Known rows, with every step that occurs
luga > retep > beve > babameb > sifot: |  -39 |  235 |  -77 |  -24 |  394 | -241 |  -51 |   27 |  230 |   89 |   39 |  175 |  -31 |   -1 |  -73 |  -21 | -213 |   86 | -104 | -221 |   -6 |   98 |
beve > babameb > tiso > zamuda > luga > retep > sifot: | -205 |   45 | -247 |  171 |  342 |   25 |  -36 |  165 |  184 |  223 | -103 |  102 | -153 | -131 |   -6 |  100 |  -23 |  128 |   82 |  -57 |   35 | -120 |
babameb > tiso > zamuda > luga > retep: |   -6 |  302 |   43 |  112 |  164 |  -14 | -128 |  234 |  -45 |  219 |  -29 |  199 |  139 | -118 | -286 |  -45 |  -87 |  307 | -133 |   -1 |   50 |   -4 |
babameb > sifot: |   53 |  247 |   26 |  -78 |  132 | -109 |  -72 |  -23 |   57 |  -20 |  128 |   55 |   69 |  -30 |  -31 |  -80 |   53 |   24 | -161 | -275 |   22 |  253 |
retep > zulivus: |   37 |  -37 | -223 |   81 |  119 |  198 |  226 |   17 |  189 |   45 |   64 |   13 |  -43 | -113 |  -90 |  -35 | -256 |  -97 |  108 |  134 |   47 |   37 |
retep > zulivus > babameb > tiso > zamuda > beve: |  109 |  335 |   61 | -115 |  290 | -312 |  102 |  333 |  125 |  190 |  101 |   72 |  -44 |  -29 | -261 |  -35 |   11 |  -19 | -148 | -833 |  240 |  258 |
retep > beve > babameb > tiso > zamuda > sifot: | -125 |  344 |  126 | -128 |  370 | -407 |  135 |   66 |  308 |  159 |  172 |    9 | -115 |  136 | -281 |  -41 |  125 |   44 | -252 | -685 |  183 |  197 |
vaba > retep > zulivus > babameb: |  104 |   -4 |  -81 | -162 |  258 | -145 |   75 |  154 |  304 |   74 |  109 |   68 | -181 | -133 | -205 |  143 | -299 |   62 |   81 | -148 |  -82 |   66 |
luga > babameb: |   86 |   15 |   36 |  -97 |   71 | -136 |  -98 |  116 |  258 |  106 |   92 | -166 |  -56 | -275 |  -86 |  -32 |  -49 |  -18 | -134 | -290 | -100 |   81 |
zulivus > babameb > tiso > retep: |  -98 |  492 | -249 | -125 |  197 | -198 |  -82 |  406 |  -56 |  -29 |  114 | -227 |   97 |  -76 | -218 | -159 |  173 |   73 |   68 | -490 |   68 |  249 |
tiso > zamuda > luga > babameb > sifot: |  175 |  390 |  166 |  -79 |  255 | -263 | -214 |  214 |  222 |  172 |  185 |   95 |   57 | -224 | -222 |  -96 |  136 |   58 | -311 | -648 |   -9 |  341 |
retep > gasel: | -264 |  -39 |  129 |  166 | -179 |  -28 | -243 |   -2 |  -58 |   16 |  -36 |   62 |  -26 | -169 |   61 |   82 |  -66 | -116 |   83 |  152 |   99 | -123 |
vaba > retep > beve > babameb: |  -32 | -195 |    2 |   -1 |  383 | -309 |   98 |  -83 |  308 |   51 | -130 |  217 | -192 |  102 |  -29 |  186 | -447 |   78 |  148 |   -8 |  -12 | -217 |
vaba > retep > beve: |  -24 | -380 |  -41 |   47 |  245 |   63 |  139 | -325 |  177 |  -66 | -137 |   31 | -212 |  -60 |   52 |  215 | -471 |  249 |  228 |  317 |   -2 | -265 |
vaba > retep > zulivus > babameb > tiso > zamuda > beve: |  147 |  228 |  125 | -153 |  312 | -347 |  138 |  233 |  158 |  147 |   67 |   94 |  -70 |   -9 | -255 |   22 | -137 |   50 | -119 | -769 |  252 |  226 |
zamuda > beve > babameb > tiso: |  -65 |  198 |   23 | -262 |  311 | -434 |   51 |  104 |  219 |   90 |   86 |  122 |   57 |  -55 | -247 |  -30 |  -71 |  -54 |  -56 | -666 |  124 |  176 |
zamuda > luga: |   73 |   76 |   92 |   28 |   70 |   80 | -139 |  253 |   39 |  257 |  -67 |  281 |   -3 | -125 | -244 |  -30 |  204 |  152 |   16 | -163 |    2 |   10 |
beve > babameb > sifot: |   36 |  295 |   50 | -105 |  281 | -356 |  -77 |   77 |  191 |   50 |  104 |  190 |   38 |   71 |  -79 |  -55 |  -32 |  -49 | -172 | -429 |   16 |  230 |
zamuda > luga > babameb > tiso > retep: |  -37 |  440 | -195 |  -75 |  183 | -122 | -112 |  411 |   24 |   62 |   87 | -222 |  130 | -214 | -273 | -229 |  177 |  100 |   31 | -529 |   86 |  252 |
luga > retep > zulivus: |  -10 |   14 | -315 |  132 |  133 |  294 |  199 |   52 |  166 |  106 |    9 |    5 |   -8 | -160 | -122 |  -78 | -441 |   78 |   80 |  374 |   37 |  -34 |
beve > babameb: |  -15 |   67 |   35 |  -38 |  216 | -354 |   -6 |  140 |  185 |  100 |  -33 |  191 |  -46 |  139 |  -66 |   40 | -116 |  -93 |  -10 | -225 |   -9 |  -34 |
tiso > zamuda: |   91 |  287 |  216 |  159 |   92 | -300 |   -9 |   99 | -113 |  -32 |   85 |   55 |   81 |  173 |  -42 |   64 |   50 |  -86 | -176 | -277 |  105 |   66 |
zamuda > zulivus: |  119 |  161 |    9 |  -70 |  160 |  -59 |   75 |  150 |  214 |   17 |  -18 |  160 |  -52 | -149 | -130 |   85 |  -19 |   -8 |   75 | -304 |   54 |  127 |
babameb > tiso > retep: | -102 |  406 | -242 |  -40 |  122 |  -83 |  -20 |  271 | -121 |  -80 |   67 | -234 |  155 |  -39 | -149 | -203 |  130 |   56 |   90 | -333 |  133 |  208 |
retep > sifot: | -182 | -208 | -293 |  126 |  138 |  179 |   52 |  -33 |  155 |   44 |  -84 | -106 | -256 |  -79 |  236 |  123 |   74 |  -45 |  176 |   63 |    0 | -119 |

Rows
| -158 |  368 |   80 | -107 |  375 | -357 |  130 |   82 |  293 |  190 |  146 |    9 |  -94 |  117 | -296 |  -59 |   42 |  130 | -270 | -567 |  174 |  161 | | luga > retep > beve > babameb > tiso > zamuda > sifot
|  -13 |  329 |   -2 | -332 |  317 | -386 |  -31 |  174 |  241 |    1 |  224 |   63 |   36 | -274 | -328 |   92 |   55 |    1 |  -22 | -674 |  -21 |  272 | | zamuda > zulivus > babameb > tiso
|   36 |  467 |  210 |  -54 |  256 | -546 |  -54 |  161 |  -10 |  -37 |  249 |   47 |  125 |   32 | -223 |  100 |  101 |  -84 | -215 | -647 |   75 |  214 | | zulivus > babameb > tiso > zamuda
|   32 |   86 |   30 | -115 |  265 | -351 |   40 |  295 |  237 |  240 | -101 |  216 | -126 |  130 | -120 |  -20 | -102 |  -48 |  -29 | -518 |  106 |   37 | | zamuda > beve > babameb
|   11 |  179 |   70 | -233 |  214 | -239 | -110 |  105 |  253 |  121 |  181 |  -11 |  104 | -400 | -341 |  -46 |   64 |   50 | -119 | -576 |  -18 |  218 | | zamuda > luga > babameb > tiso
|  164 |  433 |  173 |  -75 |  313 | -404 |   45 |  217 |  251 |  -11 |  148 |  124 |   58 | -186 | -265 |  118 |    4 |  -85 | -114 | -745 |  119 |  275 | | luga > babameb > tiso > zamuda > zulivus
|  135 |  447 |  174 |  -57 |  359 | -486 |   79 |  221 |  218 |  -13 |  110 |  253 |   57 |  -42 | -258 |  139 |  -19 | -113 |  -72 | -723 |  149 |  236 | | beve > babameb > tiso > zamuda > zulivus
|   93 |  391 |  114 |  -14 |  434 | -438 |  105 |  179 |  260 |  -10 |   84 |  244 |   -2 |  -80 | -239 |  177 |  -79 |  -73 |  -15 | -656 |  133 |  168 | | retep > beve > babameb > tiso > zamuda > zulivus
|   28 |  109 |   33 |  -86 |  405 | -320 |   -7 |  -83 |  276 |   23 |   34 |  209 |  -71 |   44 |  -55 |   53 | -272 |   75 |  -62 | -275 |   17 |   96 | | vaba > retep > beve > babameb > sifot
|  -33 |  256 | -395 |   54 |  205 |  143 |  215 |  204 |  108 |   -9 |  110 | -149 |   61 | -143 | -189 | -184 | -169 |  -61 |  169 | -101 |  146 |  181 | | babameb > tiso > retep > zulivus
| -248 |  140 | -463 |   43 |  276 |   37 |   -4 |  249 |  104 |   25 |   -3 | -264 | -190 | -130 |   83 |    8 |  196 |    8 |  220 | -286 |   48 |   57 | | zulivus > babameb > tiso > retep > sifot
|   84 |  290 |  142 |  -86 |  202 | -300 |   73 |  234 |   16 |  140 |   39 |   60 |   10 |   41 | -181 |  -49 |   55 |   -4 | -171 | -766 |  268 |  216 | | babameb > tiso > zamuda > beve
|   23 |  301 | -286 |  -72 |  252 |  -76 |   15 |  458 |  179 |  121 |  134 |  -78 | -119 | -133 | -224 |  -40 |  -26 |   -2 |   96 | -301 |  -52 |  161 | | tiso > retep > zulivus > babameb
|   50 |  449 |  132 |  -20 |  294 | -477 |   24 |  171 |   49 |  -20 |  267 |   56 |  109 |  -12 | -249 |   89 |   10 | -116 | -184 | -602 |   92 |  227 | | retep > zulivus > babameb > tiso > zamuda
| -218 |   16 | -459 |  183 |  167 |  207 |   26 |  204 |   39 |   27 | -117 | -255 | -221 |  -37 |  209 |  -16 |  163 |   -7 |  254 |  -35 |   71 |  -47 | | tiso > retep > sifot
| -109 |  113 | -207 |   91 |  377 | -236 |   30 |  224 |  182 |  100 | -103 |   74 | -140 |  104 |  -47 |   15 | -190 |    9 |  168 | -158 |   17 | -122 | | tiso > retep > beve > babameb
|  -44 |  312 |  175 |  -67 |  160 | -243 |  101 |  109 |  184 |  161 |  129 |  -32 | -107 |  195 | -197 |  -86 |  236 |   50 | -290 | -524 |  170 |  203 | | tiso > zamuda > sifot
| -180 |  124 | -341 |   89 |  302 |   70 |   65 |   59 |   16 |  -40 |  -22 | -193 |  -65 | -126 |  -50 |  -41 |  -95 |  152 |  235 |  -50 |   66 |  -55 | | babameb > tiso > retep > beve
|  -61 |  422 |   90 | -186 |  318 | -345 |  147 |  163 |  315 |  173 |  269 |  -36 |  -95 |   56 | -351 |  -69 |  170 |   24 | -287 | -742 |  170 |  318 | | retep > zulivus > babameb > tiso > zamuda > sifot
|   24 |  221 | -183 |  125 |  321 |   46 |  135 |  221 |  228 |  229 |   48 |  215 |   55 | -162 | -326 |  -56 | -362 |   77 |    6 |   27 |   88 |   38 | | beve > babameb > tiso > zamuda > luga > retep > zulivus
|  156 |  536 |   99 | -172 |  351 | -405 | -134 |  278 |  212 |   48 |  224 |  168 |  -12 |  -99 | -210 |   47 |  127 |    6 | -212 | -740 |   -9 |  396 | | tiso > zamuda > zulivus > babameb > sifot
|   60 |  370 | -139 | -141 |  311 | -132 |  -62 |  192 |  225 |  103 |  209 |   77 |  -21 | -163 | -193 |  -55 |  -97 |   76 | -152 | -317 |  -53 |  299 | | luga > retep > zulivus > babameb > sifot
| -200 |   25 | -260 |  182 |  263 |  145 |  -30 |  120 |  127 |  189 |  -92 |   33 | -141 | -178 |   16 |   93 |   12 |  169 |   80 |   24 |   39 | -108 | | babameb > tiso > zamuda > luga > retep > sifot
|   -5 |  259 | -388 |   18 |  232 |   94 |  180 |  241 |  196 |   25 |  145 | -210 |   47 | -234 | -219 | -193 | -187 |  -68 |  126 | -202 |  113 |  213 | | luga > babameb > tiso > retep > zulivus
|  -87 |  402 |  189 | -170 |  292 | -453 |  109 |  109 |  273 |  163 |  196 |   22 |  -56 |  172 | -299 |  -75 |  201 |   11 | -307 | -751 |  197 |  261 | | beve > babameb > tiso > zamuda > sifot
|  135 |  284 |  176 |  -51 |  442 | -470 |  132 |   75 |  292 |  -46 |   50 |  267 |  -18 |  -59 | -239 |  227 | -221 |   -3 |   15 | -593 |  149 |  133 | | vaba > retep > beve > babameb > tiso > zamuda > zulivus
|  -45 |  378 |  132 |   82 |  361 | -511 |   23 |   70 |   39 |   -5 |  127 |  120 |  119 |   86 | -180 |   96 | -149 |  -26 | -162 | -410 |  118 |   51 | | luga > retep > beve > babameb > tiso > zamuda
